Every row comes from one small tree of marks. The marks that hang from a mark follow it in brackets, in the order of their numbers. Every link used is in the known rows. Which tree was each row made from?
In the rows, 100 means zero.
Known rows
Q_453(Q_87(Q_92 Q_803)): 106  91  99 156  65 115  88 105  93  95 100 100  79  93 144  99  63 143 122  86
Q_836(Q_87): 107 104 128  99  71 115 121 119 116 107  87 111  84  81 124  98  78 120 117 113
Q_151(Q_87(Q_92 Q_582 Q_803 Q_836)): 108 123  95 102  93  81 100 104  91  83 135 115  55  48 141  84  41 164  96  99
Q_92(Q_87): 120  90 105 109  98  96 105 133  95 120  98  71  89  76 115 112  94  95  92  93
Q_151(Q_87(Q_327 Q_836)):  74 127  82 113  92  77 106 112  80 120 118  97  79  25 162  72  50 145  80 110
Q_151(Q_87):  90 122 122 123 104  96 112  91  96  92 112 119  97  92 147  94  94 137  92  96
Q_87(Q_92 Q_151 Q_582 Q_803 Q_836): 153 103  77  96  60 110 114 120 114 103 118  82  78  37 130 103  50 140  72 112
Q_92(Q_87(Q_836)): 115  89  87 103  93  82 103 155  86 136 107  61  85  42 119  96  82  90  75 103
Q_87(Q_92 Q_803): 104  88  89 114  65 105  95  96 100 100  88  94  69  81 123 103  59 151 117  99
Q_836(Q_87(Q_92 Q_453(Q_985) Q_582 Q_803)): 137  97 121  60  49 125 122 105 130  83  95 116  38  84  89 118  67 154 122 106
Q_151(Q_87(Q_92 Q_327 Q_453 Q_582 Q_803)): 129 141  98 123  81 110 108  91 100  78 126 107  62  56 134 102  40 187 105  79
Q_836(Q_87(Q_92 Q_151 Q_327 Q_453 Q_803)): 138 116  86 112  17 146 125 104 133 112  70  82  85  48 149 106  26 167  98 115
Q_836(Q_87(Q_151 Q_327 Q_453)): 145 124 107 114  38 147 140 121 135 124  81  84 112  50 140 109  68 134  79 114
Q_836(Q_87(Q_92 Q_151 Q_453 Q_803)): 147 109 107 114  21 151 130 104 141 101  73  95  98  80 139 113  59 153  94 111
Q_803(Q_87(Q_92 Q_453(Q_985) Q_836)): 104  83  79  63  83  83 110 114  96  78 109  97  60  73 109  80 101 132  57 112
Q_582(Q_87(Q_327 Q_803)): 108  97  78 149  41 127 103 117  89 137  88  69  73  43 136  93  33 163 142 109
Q_836(Q_87(Q_92 Q_151 Q_327 Q_453 Q_582)): 172 118 115  92  59 140 136 133 135  90 111 104  77  50 116 112  53 134  91  99
Q_453(Q_985):  92  77 106  74  81  97 112  98 102 111  89 101  72  89 106 112 111 116  95 114
Q_151(Q_87(Q_92 Q_453)): 110 115 126 128  97 109 112 103 100  72 119 126  92 101 127  99  97 143  89  76
Q_87(Q_92 Q_151 Q_327 Q_453 Q_582 Q_836): 172 112  81 102  70 119 126 148 111 108 131  78  85  18 113 104  63 128  55  94
Q_582(Q_87(Q_92 Q_453 Q_803)): 138  85 104 157  40 146 107 128 101 106  98  89  81  86 107 103  67 155 134  84

Which tree is each row?
169  99 122 159  44 165 136 141 120 119 103  82 132  85 118 115 111 117  86  95 | Q_582(Q_87(Q_151 Q_453))
147 109  80 107  73 111 121 122 112  79 113  83 111  65 140  82  92 129  32 109 | Q_803(Q_87(Q_92 Q_151 Q_453 Q_836))
127  96  97  92 105  95 102 125  94  89 126 105  48  51 102 101  54 133 115  88 | Q_87(Q_92 Q_327 Q_582)
151 110 113  87  49 132 123 106 138  84  97 107  70  69 134 112  40 147 108 118 | Q_836(Q_87(Q_92 Q_151 Q_582 Q_803))
146 118  71 124  48 125 130 136 111 142 101  58 119  18 136 101  79 127  43 108 | Q_87(Q_151 Q_327 Q_453 Q_836)
121  73  68 122  51 119 110 158  89 128 113  79  75  18 143  79  32 123  93 118 | Q_582(Q_87(Q_92 Q_151 Q_327 Q_836))
137 124 122  97  60 121 121 107 126 102  97 103  68  69 118 108  55 151 129 111 | Q_836(Q_87(Q_582 Q_803))
143 110  82 100  83  88 104 142  94 131 116  53  68  30 114 105  58 121  85 101 | Q_92(Q_87(Q_582 Q_803 Q_836))
169 117 128 149  86 135 122 126 119  93 129  99 118  87 138 118 107 105  78  88 | Q_453(Q_87(Q_151 Q_582))
126  74 121 117  54 140 124 133 102 117  99  96  83  94  88 112 120 119 111  99 | Q_582(Q_87(Q_453(Q_985)))
120 115 116  84  80 106 114  77 109  67 120 124  52  94 113 115  83 171  98  89 | Q_151(Q_87(Q_92 Q_453(Q_985) Q_582 Q_803))
185 140 125 114  31 158 145 110 152 105  94  87 109  70 124 125  76 150  86 108 | Q_836(Q_87(Q_151 Q_453 Q_582 Q_803))
164 102 126 110  96 120 117 132 109  76 131 110  79  87  77 117 103 124  98  69 | Q_87(Q_92 Q_453 Q_582)
179 121  92  95  89 111 127 131 117  64 139  90  98  60 120  90  92 128  34 100 | Q_803(Q_87(Q_92 Q_151 Q_453 Q_582 Q_836))
126 132  98 108 103  91 113 132  88  87 151 111  62  29 124  84  54 152  77  81 | Q_151(Q_87(Q_92 Q_327 Q_453 Q_582 Q_836))
123 120 112 113  54 129 127 125 117 122  86  93  87  54 120 100  67 138 109 102 | Q_836(Q_87(Q_327 Q_453))
136 160 102 134  76 117 117  87 106  99 121  93  84  52 138 106  57 186  97  84 | Q_151(Q_87(Q_327 Q_453 Q_582 Q_803))
165 114  84  82  36 128 136 111 128 125 105  68  92  44 111 123  96 142  47 117 | Q_87(Q_151 Q_453(Q_985) Q_582 Q_803 Q_836)
146 102  98  92 109  83 109 164  91 122 133  68  73  37 101 103  82  89  77  96 | Q_92(Q_87(Q_582 Q_836))
 93  98  73  94 102  81  93  97  87  72 105  96  58  65 140  74  51 149  95 107 | Q_803(Q_87(Q_92 Q_327))
173 114 105 108  97 103 120 171 100 122 133  63  90  42  86 113 103  94  64  79 | Q_92(Q_87(Q_453 Q_582 Q_836))
121  78  63  70  48 109 122 127 106 124  97  77  72  29 122 103  71 125  48 118 | Q_87(Q_92 Q_151 Q_327 Q_453(Q_985) Q_836)
 78  67  89 104  83  94  91 112  83  99 103 107  45  72 132  97  66 122 115  99 | Q_453(Q_87(Q_92 Q_327) Q_985)
111 111 111  72 102  95 116  97  97  71 132 127  43  69 111 106  75 153  92  88 | Q_151(Q_87(Q_92 Q_327 Q_453(Q_985) Q_582))
107 109  85 161  54 109  97 122  90 131 104  75  97  54 152  88  68 137  95 101 | Q_453(Q_87(Q_803 Q_836))
161 114 100  99  81 112 129 138 116 114 127  83 105  40 121 106  92 108  54 111 | Q_87(Q_151 Q_582 Q_836)
111  97  43 105  39 103 104 111 101 131  89  62  75  11 159  89  17 155  73 125 | Q_87(Q_92 Q_151 Q_327 Q_803 Q_836)
